Each row was made from one small tree. The marks that hang from a mark follow it in brackets, in the order of their numbers. Every link used is in the known rows. Write each row's tree.
(in the rows, 128 means zero)
Known rows
K195(K443(K581(K52 K312 K669))): [123 175 113 161 147  98 128  76 119 179  99 134 160 181 116 165 104 141
 159  97 131  61 151 112 135 171 131 162]
K372(K52(K11 K209)): [103 145 117 144 140 112 156 142 139 139 150 110 133 117 118 135 137 118
 116 105 142 146 129 109 144 104  59 102]
K11(K52 K581(K669)): [106 157 118 162 149 119 127 174 142 173 133 120 130 149 119 122 129 136
 151 129 145  75 121 117 137 154 141 107]
K52(K209 K372): [151 147 127 158 118 131 109 150 151 160 115 121 106 101  99 139 144 135
 126 129 142 128 142 126 144 140  76  97]
K372(K52(K209 K581(K443 K669))): [150 163 129 163 159  79 155 115 130 181 108 109 117 170 125 145 132 129
 142  60 138 115 141 109 120 148  82 106]
K195(K443(K581(K669))): [140 159 103 152 156 129  86 111 135 144 104 134 141 140 119 161 135 138
 129  94 129  88 142 125 148 190 132 145]
K52(K11 K372 K581(K312 K443)): [159 175 122 152 152 157 157 152  91 191 112 111 143 104 101 148 117 135
 165 115 138 121 136 130 124  91  76 110]
K52(K11(K581) K209 K372): [125 154 116 170 146 142 111 193 131 154 126 105 129  72  93 138 140 130
 134 163 133 133 134 139 144 106  67  65]
K443(K581(K312(K52(K209 K372)))): [114 176 127 168  84 143 138 102 136 155  86 120 126 109  88 152 129 121
 152 100 147 111 165 125 157 152  35 119]
K195(K443(K581(K312(K52(K11))))): [ 87 180 103 148 129 156 134 122 123 154 107 125 162 126 111 161 124 122
 145 122 139 105 145 128 172 140  72 147]
K443(K581(K372)): [ 95 135 102 159 144 130 133  94 140  88 125 122 135 127 107 149 145 130
 120  92 161 104 107 117 159 172 116 119]
K312(K52(K372 K581(K443))): [132 166 125 159 117 151 121 147 138 175  91 121 126 112  96 144 142 130
 151  93 142 108 154 118 140 145  81 120]
K195(K443(K581)): [121 149  99 150 143 145  90 136 132 118 106 132 146 110 116 159 150 135
 118 130 135  99 141 129 158 176 109 140]
K372(K52(K209)): [116 140 122 142 124 100 140 135 148 137 137 119 122 139 121 136 148 123
 116 103 149 128 138 108 143 137  80 114]
K443(K581): [109 141 106 152 128 152 121 124 128  93 121 128 135 111 106 149 147 126
 126 111 144 104 125 119 148 170 101 141]
K581(K372): [106 132 110 145 147 114 134 120 154 140 141 124 125 150 117 138 147 136
 121 110 165 112  99 117 155 158 134 121]
K52(K209 K581): [137 148 118 173 134 118 119 165 118 149 113 110 112 101 113 138 150 135
 125 133 142 137 130 124 153 147  81  91]
K11(K52(K209 K581)): [122 152 123 184 126 113 148 179 125 152 114 103 113  92 118 117 143 134
 129 143 146 123 126 119 154 140  66  77]
K312(K52(K209) K581): [ 64 162 118 178 103 117 141 130 169 131 104 127  98 120  96 147 145 128
 121 121 137 125 130 122 178 151  54 109]
K669(K581(K372)): [ 76 127  95 160 143 109 133 130 161 153 132 124 119 157 111 146 140 133
 104 104 161 103 118 122 162 178 135 142]
K52(K581): [129 139 110 154 133 138 112 167 108 138 127 118 133  98 112 139 148 137
 126 121 143 123 122 118 150 142 116 116]
K312(K52 K581(K443 K669)): [ 79 179 121 166 139 119 156  94 169 171  99 138 103 188 103 155 126 130
 151  68 132  85 123 116 147 172 109 154]
K312(K52 K581): [ 57 154 110 160 108 138 135 132 159 121 116 136 120 122  97 147 141 127
 126 110 139 109 124 115 174 152  93 131]
K11(K52(K372)): [127 146 126 149 110 151 128 165 154 156 128 125 126  94 104 119 131 133
 133 123 147 101 136 112 139 133 102 101]
K372(K52(K209 K581)): [121 141 119 159 129 103 132 158 120 126 128 108 131 111 120 137 148 128
 117 102 145 137 142 108 147 128  70  88]
K372(K52(K581(K669(K195)))): [125 130 103 155 159 118 113 149 120 167 146 115 132 165 129 143 131 134
 124  56 130 108 154 102 133 152 128 131]
K669(K195): [111 125 101 152 142 147 111 162 146 167 144 128 107 153 124 142 149 136
 119 127 137 112 138 121 142 164 122 155]
K443(K581(K52(K11) K312 K372)): [ 65 155 106 168 151 109 189  66 115 118 134 112 168 148 103 152 104 125
 149  95 154  93 108 109 147 123  97 125]
K443(K581(K52(K209))): [ 93 148 116 186 123 103 147  95 134 109 108 117 132 126 101 149 134 126
 131 119 137 102 136 112 144 166  63 117]
K312(K52(K11 K209)): [ 84 163 119 160 124 127 154 145 152 165 127 110 112 116 106 136 137 118
 131 122 142 145 126 123 163 135  52 112]

Which tree is each row?
[115 173 129 159 171  63 197  47 147 227 117 126 127 252 120 150 103 140
 177  72 158  63 113 102 114 158 148 154] -> K581(K52 K312 K372 K443 K669)
[ 93 145 112 136 176 104 187 104 154 142 149 114 141 174 124 140 133 122
 127  69 158 117 104 107 134 110 103 117] -> K581(K372(K52(K11)) K443)
[130 164 116 135 154 121 163 126  84 176 146 110 164 139 122 142 103 126
 152  63 141 121 130 101 132  95 111 118] -> K372(K52(K11 K581(K312 K669)))
[ 91 151 119 172 142  99 164 131 139 162 135 109 128 122 110 134 123 127
 131 136 136 128 120 112 139 119  70 105] -> K581(K52(K11 K209))
[127 165 105 145 135 141 105 123 113 147 104 134 150 138 119 164 137 135
 137 136 143  90 143 128 156 161 107 151] -> K195(K443(K581(K312)))
[110 128 102 162 176 110 127 112 161 187 147 122 105 203 128 145 131 141
 125  70 149 101 122 115 144 186 159 144] -> K581(K372 K669(K195))
[107 170 119 148  88 164 130 103 127 145 100 131 146 115  86 156 125 121
 157  90 145  95 162 118 155 148  74 142] -> K443(K581(K312(K52(K372))))
[101 147 103 165 137 114 105 116 137 123 104 131 158 134 112 158 136 136
 125 131 131  83 144 114 149 168 110 141] -> K195(K443(K581(K52)))
[ 98 159 114 171 180  94 164  76 166 150 113 130 102 196 109 156 128 143
 137  66 147  87  97 120 145 168 140 130] -> K312(K581(K372 K443 K669))
[ 63 163 106 162 170 114 139 137 154 172 142 109 142 159 107 140 126 125
 147  87 152 103 105 119 164 145 135 101] -> K312(K52(K11(K581(K372 K669))))
[118 150 113 157 144 114 146 129 105 160 128 115 138 139 115 143 133 140
 142 110 167 112 110 116 155 131 130 109] -> K52(K581(K312 K372))
[115 158 122 167 144 120 124 149 146 174 107 124 146 151  95 146 135 138
 159 144 134  69 145 119 114 130 112 112] -> K11(K581(K52(K372) K443))
[131 158 124 162 136 135 110 175 148 178 126 120 136 121 104 122 123 139
 153 120 138  78 140 119 130 140 131  86] -> K11(K52(K372) K581(K669))
[ 86 147 106 179 175 103 140 161 141 141 141  98 126 116 111 139 145 130
 125 148 154 130 100 136 162 124  90  64] -> K52(K11(K581(K372)) K209)
[ 75 167 118 177 117 107 173  71 148 142 100 115 120 155 103 154 135 120
 143  90 166 107 131 123 174 170  61 120] -> K443(K581(K312(K52(K209)) K372))
[ 90 163 117 174 148 129 166 114 146 134 113 125 136 117  83 151 110 134
 145 110 120 101 124 117 130  97  75 110] -> K312(K581(K52(K11 K372) K443))
[ 86 147 108 165 130 118 133 133 141 138 121 114 135 131 108 139 146 131
 129  90 161 117 116 113 175 157 110 105] -> K312(K52(K581(K372)))
[113 144 109 183 170 106 153 148 119 132 132  94 123  93 110 136 139 133
 118 115 151 153  99 125 166 124  76  62] -> K52(K11 K209 K581(K372))
[134 154 116 183 126 107  95 116 146 138  83 122 145 100  97 157 132 137
 126 131 125  97 165 124 150 155  61 100] -> K195(K443(K581(K52(K209 K372))))
[124 166 130 165 124 113 168 117 123 194 124 111 137 118  95 142 103 130
 155 131 136 122 145 116 131  93  54  96] -> K581(K52(K11 K209 K372) K312)
[163 179 126 153 159 115 157 115  99 221 104 122 120 187 121 151 120 140
 173  85 143  93 129 118 118 151 129 149] -> K52(K581(K312 K443 K669))
[103 142  87 168 165 125 116 113 138 155 117 125 138 174 128 168 138 140
 123 118 148  86 147 133 163 176 123 152] -> K669(K195(K443(K581(K312 K372))))
[ 50 138 107 179 143  88 163  91 162 105 132 128 134 152  99 146 128 140
 121 108 148  91  98 104 160 138 131 109] -> K312(K581(K52 K372))
[112 153 104 166 143 142 103 126 129 116 109 122 173  81  94 154 116 133
 128 120 118 100 150 119 148 123  79 112] -> K195(K443(K581(K52(K11 K372))))
[129 168 132 184 141 119 141 183 161 181  97 110 111 123 105 125 143 134
 152 162 145  89 144 132 127 132  61  73] -> K11(K52(K209 K372) K581(K443))
[ 85 176 116 173 147 112 133 158 147 190 123 106 120 139 106 140 130 122
 151 117 134 119 130 128 156 145  81  97] -> K312(K52(K11(K581(K669)) K209))
[108 159 120 178 113 119 127 155 131 159 104 109 114 111 107 136 150 127
 131 119 143 134 141 120 170 156  59  96] -> K312(K52(K209 K581))
[103 177 129 163 135  77 174  75 161 222 112 118 103 208 115 145 118 130
 158  70 165 106 126 114 160 173 102 127] -> K581(K312(K52(K209)) K372 K669)
